Known rows, with every way that one mark hangs from another:
Z186(Z254(Z211)): [-13 -13   2  19  26  16  12  38   2  11  13 -14  -7  -2   0  12   0  -2]
Z257(Z186 Z414): [  8 -31   4  -8   3  16  -5 -12  12  -4  -9  -7 -24   9  33  15  21 -29]
Z342(Z186(Z254(Z414)) Z211): [-11 -24 -17   2  24  24  -8  32  17   9 -13   7 -11  16   7  -7  19  -2]
Z186(Z254(Z211 Z414(Z342))): [ -4  10   8  18  25   9  28   9   6   6   8 -18 -18   6   2   7  12 -10]
Z959(Z414): [  7  -5   6  -2  22   3 -11  18   9  -2  -6 -31   0   3  19  20  14   0]
Z342(Z186 Z211): [  1 -14 -18  -2  17  13 -21  29   6  17 -15  15  -4 -10  20  -2  12 -10]
Z257(Z186 Z414(Z342(Z211))): [ 25   0  -6  -3 -14   2  -5 -13  13   6 -21  12 -30   0  29  10  10 -31]
Z186(Z254(Z414(Z342))): [ -4   5   7  10  20  14  26   3   7  -3  12 -24 -11  11   7  24  29 -16]
Z254(Z414): [ -7  -6  20   3  26  14   2   5  13  -5   6 -24  -9   6  23  13  24 -15]
Z342(Z211(Z257)): [  3   5  11   2   9  12  -2  22  14   0  13   8 -18  -9   5   5 -14   5]
Z211(Z257(Z186 Z414)): [  8 -29  11 -13   3  18   7 -21  18 -16   5   2 -37  11  22   5   7 -18]
Z959(Z414(Z254 Z342(Z186 Z211))): [ 17  -4 -28   7  -7  -6 -20  16   3  20 -32  16   0  -4   6   8  10  -1]
Z414(Z254(Z186) Z342(Z211(Z257))): [  9  13   5  17  -8  -4   5  -1   3  18  23  30 -13 -14 -12   5 -10 -13]
Z186(Z254(Z211 Z414)): [-15 -12  13  18  32  17  14  26  13   4   9 -21 -16  12   3   1   7  -1]
Z186(Z254): [-13 -17   0  10  20  22   8  32   1   3  16 -18   0   1   5  29  18 -10]
Z257(Z414(Z342(Z186(Z254) Z211))): [  7  -8 -23  -3   1  16   0  13  13   5 -24  10 -20  11   5   6  15 -14]
Z254(Z186 Z211(Z257) Z414): [ -5  -1  31   4  40   6  14 -11  18   1  31  -2 -28   5   1 -23  -7  -5]
Z959(Z414(Z342(Z186))): [ 17  -3 -18 -12  21  -2  -5  -4   3   4 -19 -13  -4  -2  23  11  30 -12]

Rows:
[ -9 -33  -5  -4  24  25  17  10  17  -8   1   7 -35  18  -4 -14  -7   5] -> Z342(Z186(Z254(Z211(Z257(Z414)))))
[ -9 -24 -29   3  17  23 -11  46   6  16 -10  13  -3   0   3   4  13  -2] -> Z342(Z186(Z254) Z211)
[ 18  12  -5  15  -5 -16 -18   9   5  23  -6   6   1  -6  -3  11   0  -9] -> Z959(Z414(Z254(Z186) Z342(Z211)))
[  7 -18  -3  -2  -7  12  17 -26   6  -7  -5  18 -25   6   5  10  16 -15] -> Z211(Z257(Z414(Z254 Z342(Z186))))
[ 10 -14  -4  -1   0  12  -6  10  14   6   8  23 -26  -8  15  -1  -9  -8] -> Z342(Z211(Z257(Z186)))
[ -6 -33 -12  15  17  16   7  25   1  18   8   1 -16  -2   8   5   6 -15] -> Z257(Z186(Z254(Z211)))
[  1  -6  27  -3  25   5   9 -14  18  -5  19   0 -36   6   2 -17 -17  -9] -> Z254(Z186 Z211(Z257(Z414)))
[  2 -40   3  16  -9   8  -2  -3   6  13 -15  10 -25   4  16   4   1 -21] -> Z257(Z186 Z414(Z254(Z211)))
[ 11  25  12   5  17  -4  -2  -8  13  14   7   1 -15  -3  13  -4  15 -24] -> Z254(Z186 Z414(Z342(Z211)))
[ 14  12  21  -7   3   9  24 -25  13 -20   9 -11 -32   5  13  18   6 -14] -> Z211(Z257(Z414(Z342)))
[-11 -16   9  26  15  -1  -5  13  -5  28  18   7  -2 -13   0   1  -1 -17] -> Z414(Z254(Z186 Z211))
[  5  -2  -6  -5  27  10  10 -17   5   2  -6  -5 -12   2  28   5  41 -26] -> Z254(Z414(Z342(Z186)))
[ -5 -24  17  10   1   8  -7  -7   6   5   7  -4  -9   8   7  14  15 -27] -> Z257(Z414(Z254(Z186)))
[ 21 -11  -4  13  -7 -11  13 -13   4   9  -2  13 -25  -5   0   1 -12  -1] -> Z959(Z414(Z254(Z211(Z257(Z186))) Z342))
[ -2 -37  -5   6   8  18   7   9  13   4  -7  -4 -29  14  12   2   3 -18] -> Z257(Z186(Z254(Z211)) Z414)
[ -3 -10 -24   9  27  11  19  18  -5  18  -1   5 -11  -8   4   3  18 -13] -> Z414(Z342(Z186(Z254(Z211))))
